Each row was made from one path, in order. Every step used is in the known rows, and no mark comes twice. Write each row's path.
Known rows
bivi lapi lilak: [-0.72  0.31  2.81 -1.68  1.44  1.06 -0.28  1.98  1.80 -1.08 -0.83 -3.43
 -1.37 -0.81 -3.67  0.38 -0.53  0.59 -2.51  0.01  1.98 -4.04 -0.79]
fiken vitesig: [-2.92  0.09  1.33 -0.53  2.22 -1.61 -1.23  0.03  0.58 -0.89  2.23 -3.28
 -0.70 -0.18 -4.87 -0.40 -0.66  0.83 -2.81  2.11  1.42 -1.46 -0.64]
tigi fiken lilak: [-0.20  0.03  1.71  0.42  1.42 -1.78 -1.98 -0.49  0.06 -0.87  3.40 -4.28
  0.32  0.57 -4.08 -1.76  0.67  1.00 -1.91  1.44  3.52 -2.45 -1.32]
vitesig fiken: [-2.06  1.14  2.38 -1.98  2.11 -1.10  0.13  0.96 -1.07  0.58  0.35 -4.01
 -1.70 -0.55 -1.94 -0.35  0.09  0.80 -3.27  1.88  3.57 -2.56  0.09]
lapi bivi bobol lilak: [-0.63 -0.01  2.48  0.83  1.15  1.04 -1.23 -0.04  2.38 -0.89 -0.96 -3.99
 -0.79 -0.14 -3.92  1.09 -0.34  0.17 -2.33  1.38  3.55 -3.44  0.90]
sebeze vitesig fiken tigi lapi lilak bobol: [ 2.13  0.27  2.65 -1.19  1.35 -1.01 -1.69  0.17  0.89 -2.35  0.67 -2.24
 -1.34 -0.66 -2.30 -0.70  3.39  1.13  0.03  0.22  0.20 -3.24 -0.83]
tigi lapi lilak sebeze vitesig fiken: [ 0.28  0.58  3.50 -2.61  1.33 -0.51  0.67  1.72 -0.82  0.72  1.67 -3.56
 -2.16 -0.97 -1.64 -1.43  0.52  1.83 -1.76  0.53  1.03 -2.99 -1.44]
bobol lilak sebeze vitesig: [-0.63  0.12  2.52 -0.30  1.19 -0.17  0.14  2.12 -0.28  0.47  0.95 -5.37
 -0.07  0.20 -3.94 -1.90 -2.04  1.57 -1.10  2.52  1.63 -1.52 -1.45]
bivi bobol lilak sebeze vitesig fiken tigi: [-0.83  0.45  1.28 -2.36  0.43  0.17 -1.34  0.96 -0.09 -0.48  0.08 -3.05
  0.43 -0.16 -2.83 -2.28  0.33  2.38 -1.49  1.83  1.00 -3.20 -0.93]
bobol lilak fiken: [ 0.43  0.83  1.73 -1.03  1.01  1.13 -0.26 -0.69 -0.33 -0.05  0.80 -4.68
 -0.95  0.35 -3.47 -1.85 -0.95  0.80 -2.02  2.71  3.46 -1.76 -0.51]
vitesig sebeze: [-2.59  1.86  1.94 -0.83  1.53 -0.69  0.73  2.49  0.02 -0.65 -0.46 -4.62
  0.35  0.09 -1.57 -0.17 -1.49  0.87 -2.94  2.03  3.72 -3.21  0.26]
sebeze vitesig: [-2.35 -0.15  2.14  0.26  1.87 -1.45 -0.28  2.13 -0.02 -0.05  1.29 -5.08
 -0.35 -1.13 -5.69 -0.43 -0.76  1.04 -2.09  2.30  0.70 -1.52 -1.44]
bivi bobol lilak fiken: [ 0.24  0.83  1.74 -0.70  0.94  1.30 -0.86 -1.23  0.50 -0.44  0.14 -4.03
 -0.61  0.44 -4.16 -0.59 -0.51  0.14 -2.38  2.08  2.74 -2.28 -0.75]
lilak sebeze vitesig fiken tigi lapi: [-0.11  0.75  2.44 -2.27  1.89 -0.94 -0.01  1.36  0.16 -1.44  1.46 -1.51
 -0.49 -1.12 -2.29 -2.65  0.62  1.41 -1.39  1.14  0.97 -3.75 -2.05]
sebeze vitesig fiken tigi lapi: [-0.71  0.38  2.15 -1.89  1.95 -1.31 -0.34  1.08  0.38 -1.53  1.62 -1.87
 -0.50 -1.69 -3.32 -1.75  1.09  1.38 -1.65  1.24  0.98 -3.61 -1.62]
fiken lilak: [-1.32  0.07  1.46  0.43  1.30 -1.55 -1.10 -0.16  0.50 -1.29  1.82 -4.35
 -0.10  0.87 -4.68 -1.69 -0.48  1.29 -1.96  1.68  3.02 -2.85 -0.62]
bivi lapi tigi fiken lilak bobol vitesig sebeze: [ 1.28  0.98  1.62 -1.67  0.14 -0.66 -1.65  1.20  1.01 -2.01  0.19 -2.95
  2.36  1.27 -1.13 -0.06  0.19  1.15 -1.58  0.73  1.62 -3.05 -0.31]
tigi lapi bivi bobol lilak fiken vitesig: [ 0.45 -0.18  1.52 -0.89  1.53  0.74 -1.49 -2.68  1.69 -1.46  3.06 -1.63
 -1.95 -0.64 -4.40 -0.73  0.76  0.99 -2.37  1.03  0.38 -2.63 -0.88]
tigi fiken lilak sebeze: [ 0.54  0.92  2.29 -0.51  1.35 -0.85 -0.95  0.43 -0.33 -0.65  2.38 -3.52
  0.06  1.42 -1.99 -3.10 -0.57  1.00 -1.56  1.38  3.51 -2.64 -1.81]
fiken tigi lapi bivi bobol vitesig: [ 0.10  0.07  2.43 -0.24  0.40 -0.55 -1.91  1.13  3.37 -2.14 -0.90 -1.10
  1.13 -0.29 -4.13  1.04 -0.83  0.15 -2.34  0.54  1.42 -3.33 -0.53]
bobol lilak: [-1.14  0.27  2.25  0.21  1.37 -0.02 -0.47  1.00  0.49 -0.04 -0.13 -5.53
 -0.03  0.54 -3.75 -0.40 -1.91  0.56 -1.83  2.86  4.87 -2.00  0.52]
lilak bobol vitesig: [ 0.41  0.58  2.37  0.09  0.96 -2.16 -1.86  1.21  0.95 -1.40 -0.75 -3.37
  1.31  1.31 -3.27  0.84 -1.32 -0.16 -1.36  2.33  2.65 -0.75 -0.19]
bivi bobol: [-2.53  0.76  2.12  0.73  2.06 -0.81 -1.03  0.82  1.81 -1.31 -1.33 -3.39
  0.09 -0.11 -5.10  1.72 -0.19 -1.03 -3.19  1.29  2.17 -3.04 -0.73]

Write each row's path
[-1.21 -0.15  1.34 -1.02  1.88 -1.00 -2.32 -0.15  0.81 -0.96  3.01 -3.00
 -0.27 -0.74 -3.92 -0.62  2.09  0.46 -2.47  1.27  0.62 -1.47 -0.74] -> lapi tigi fiken vitesig
[ 1.62  0.95  2.84 -1.62  1.04  0.94  0.00 -0.12  0.83 -1.11  1.24 -2.92
 -2.22 -0.79 -3.04 -1.41  0.84  0.52 -1.82  0.39  1.84 -3.05 -1.35] -> tigi lapi lilak fiken
[-2.03  0.36  2.32 -1.75  1.82 -1.43  0.14  1.39 -1.45  1.05  1.51 -4.66
 -1.52 -1.17 -3.36 -0.54  0.25  1.73 -2.77  1.92  1.43 -1.97 -0.85] -> sebeze vitesig fiken
[ 0.92  0.63  2.59 -0.75  1.99 -0.06 -1.40  0.53  1.58 -2.50 -1.07 -2.77
 -1.43  0.06 -2.88  0.68  1.51 -0.12 -1.21  0.38  1.24 -3.20 -0.62] -> bivi lapi lilak bobol
[-1.03 -0.28  1.59 -0.99  0.99 -1.81 -0.86 -0.38 -1.00  0.04  3.17 -4.60
 -0.79  0.11 -4.20 -2.05  0.57  2.66 -1.97  1.42  1.48 -2.72 -0.99] -> sebeze vitesig fiken lilak
[ 0.58  0.36  2.84 -1.18  0.95  0.10 -0.80  1.59  2.27 -2.13  0.22 -2.58
 -0.69 -0.92 -3.17 -1.11  0.95  0.95 -0.93 -0.03  2.34 -4.29 -0.69] -> fiken tigi lapi lilak
[ 1.39  1.08  1.70 -0.92 -0.20 -1.28 -1.77  1.10  0.74 -1.70  0.57 -3.71
  2.47  1.55 -0.90 -0.27  0.47  1.27 -1.19  1.19  2.37 -2.42  0.28] -> lapi tigi fiken lilak bobol vitesig sebeze
[-0.46  0.62  1.62 -2.99  0.29  0.14 -1.00  1.80 -0.34 -0.44  0.53 -3.16
 -0.48 -0.62 -2.02 -3.09  0.88  3.04 -1.25  1.22  0.84 -3.34 -0.88] -> lapi lilak sebeze vitesig fiken tigi
[-1.22  1.28  0.90 -1.94  0.83  0.29 -0.04 -0.24 -0.34 -0.41  2.11 -4.06
 -0.02  0.47 -2.06 -1.37 -1.23  2.10 -2.58  2.25  2.23 -2.30 -0.03] -> bobol lilak fiken vitesig sebeze
[ 1.42  0.37  1.75  0.89  2.01 -2.28 -2.85 -1.41  0.17 -2.37  2.32 -3.31
 -0.09  1.10 -3.13 -1.05  2.41  0.28 -0.74  1.55  2.51 -2.03 -1.00] -> tigi fiken lilak bobol
[-0.16  0.83  0.54 -1.39  0.33  1.25 -1.87 -0.62  1.01 -1.74 -0.24 -2.81
  0.78  0.20 -4.03 -2.40  0.25  1.26 -1.62  2.33  2.01 -3.10 -0.81] -> bivi bobol lilak fiken tigi
[ 2.29 -0.09  1.90 -0.15  0.12 -1.89 -3.17  0.01  1.20 -1.94  0.95 -3.22
  1.98  1.67 -3.23 -0.28  1.08  0.38 -0.59  1.31  1.79 -1.26 -0.35] -> lapi tigi fiken lilak bobol vitesig
[-0.11  0.66  2.36 -2.24  1.34 -1.39 -0.68  1.12  0.85 -1.62  0.79 -1.25
  0.33 -0.69 -2.49 -1.36 -0.03  0.94 -1.85  1.29  2.42 -3.37 -1.10] -> bobol vitesig fiken tigi lapi
[ 1.16  0.06  1.86  0.32  0.32 -2.42 -2.36  0.02  1.01 -1.84  0.55 -3.40
  1.65  2.06 -3.84 -0.12 -0.98  0.63 -0.88  1.93  2.46 -1.23 -0.38] -> fiken lilak bobol vitesig
[-0.73  0.48  1.29 -2.66  0.45  0.03 -0.90  1.39 -0.75 -0.11  0.70 -3.59
  0.07 -0.20 -2.24 -3.28 -0.07  2.97 -1.27  2.38  1.64 -2.79 -0.73] -> bobol lilak sebeze vitesig fiken tigi
[ 0.69  0.60  1.70 -0.36  1.81 -2.11 -1.86 -1.62 -0.45 -1.84  1.39 -3.24
 -1.19  1.18 -2.40 -1.15  2.28  1.01 -1.15  1.50  2.19 -2.63 -0.19] -> vitesig fiken lilak bobol
[-0.05 -0.06  2.45 -1.08  1.79  0.07 -0.42  0.63  1.58 -1.77  1.58 -1.20
 -2.54 -2.65 -2.58 -1.61  1.90  1.86 -2.10  0.54  0.70 -4.39 -0.47] -> sebeze vitesig fiken tigi lapi bivi
[ 0.08 -0.07  2.87  0.81  1.56  0.84 -0.84 -0.16  2.78 -1.30 -0.49 -3.17
 -0.94 -0.55 -3.89  1.13 -0.04 -0.17 -2.15  0.94  3.23 -3.91  0.37] -> tigi lapi bivi bobol lilak
[-1.77  0.36  1.80 -1.77  1.99  1.23 -0.36  1.84  2.11 -1.93 -1.82 -2.91
 -0.57 -1.01 -3.92 -0.10  1.11 -0.19 -2.86  0.77  0.33 -3.81 -0.36] -> bivi lapi tigi
[ 0.96  0.75  2.11 -0.84  1.08 -0.17 -1.14  0.51  0.30 -1.03  1.72 -3.45
  0.07  1.21 -1.79 -3.30  0.74  1.02 -1.31  0.99  2.52 -2.88 -1.28] -> lapi tigi fiken lilak sebeze
[-0.18  0.61  2.24 -0.58  1.74 -0.28 -1.59  1.38  0.74 -0.76  0.88 -4.02
  0.01 -0.88 -2.81 -0.44  2.47 -0.46 -2.36  1.25  2.50 -2.14 -0.47] -> lapi tigi fiken
[ 0.07  1.10  3.13 -2.12  1.43  1.33  0.41  2.42  1.16 -0.78 -1.09 -2.95
 -1.39  0.34 -1.71 -1.35 -1.47  0.72 -1.99  0.24  2.20 -3.87 -1.43] -> bivi lapi lilak sebeze
[-2.04  1.26  1.39 -1.23  1.62 -1.29 -0.80  1.03 -0.29 -0.59  2.75 -3.65
  0.57 -0.08 -1.83 -0.39 -0.40  1.31 -2.95  1.69  2.57 -2.25 -0.55] -> tigi fiken vitesig sebeze
[ 0.35  0.85  2.31 -1.72  0.37 -0.85 -0.81  0.17  0.05 -0.33  0.68 -2.88
  0.27  2.08 -1.87 -1.83 -1.34  1.43 -2.06  0.92  2.58 -3.08 -1.10] -> bivi bobol vitesig fiken lilak sebeze
[ 0.68  0.52  2.20 -0.80  1.87  0.92 -0.53 -0.29  2.15 -2.58  1.04 -0.62
 -2.49 -2.09 -2.54 -2.12  1.66  1.01 -2.23  0.69  1.42 -4.42 -0.59] -> lilak fiken tigi lapi bivi
[ 0.87  0.79  3.25 -0.11  1.51  1.16 -0.04  0.67  1.96 -1.14 -0.67 -2.50
 -1.04  0.49 -1.81 -0.79 -1.03 -0.05 -1.77  0.87  3.28 -3.82 -0.50] -> tigi lapi bivi bobol lilak sebeze
[-0.95  1.33  1.30 -2.27  0.61  0.29 -0.18  0.33  0.05 -0.71  1.98 -3.59
 -0.61  0.11 -1.88 -1.15 -0.35  2.19 -2.59  1.13  1.37 -2.86 -0.25] -> lapi lilak fiken vitesig sebeze
[ 0.31 -0.29  1.98 -1.22  1.11 -0.02 -0.88  1.32  0.28 -0.74  2.41 -3.60
  0.17 -0.22 -4.10 -2.68  0.52  1.77 -1.35  0.75 -0.85 -2.75 -2.73] -> bivi lapi tigi fiken lilak sebeze vitesig
[ 1.17  0.04  2.76 -1.44  1.34  0.94 -0.24  0.52  1.46 -1.29  1.45 -1.49
 -2.33 -1.75 -1.45 -2.57  1.10  2.26 -1.38  0.67  1.42 -4.37 -0.38] -> bobol lilak sebeze vitesig fiken tigi lapi bivi
[-0.43  1.19  2.08 -0.99  0.08 -0.25 -0.66  2.00  2.50 -2.11 -0.99 -1.74
  1.80 -0.08 -1.65  0.67 -1.28  1.11 -2.53  0.59  2.12 -4.32  0.01] -> fiken tigi lapi bivi bobol vitesig sebeze
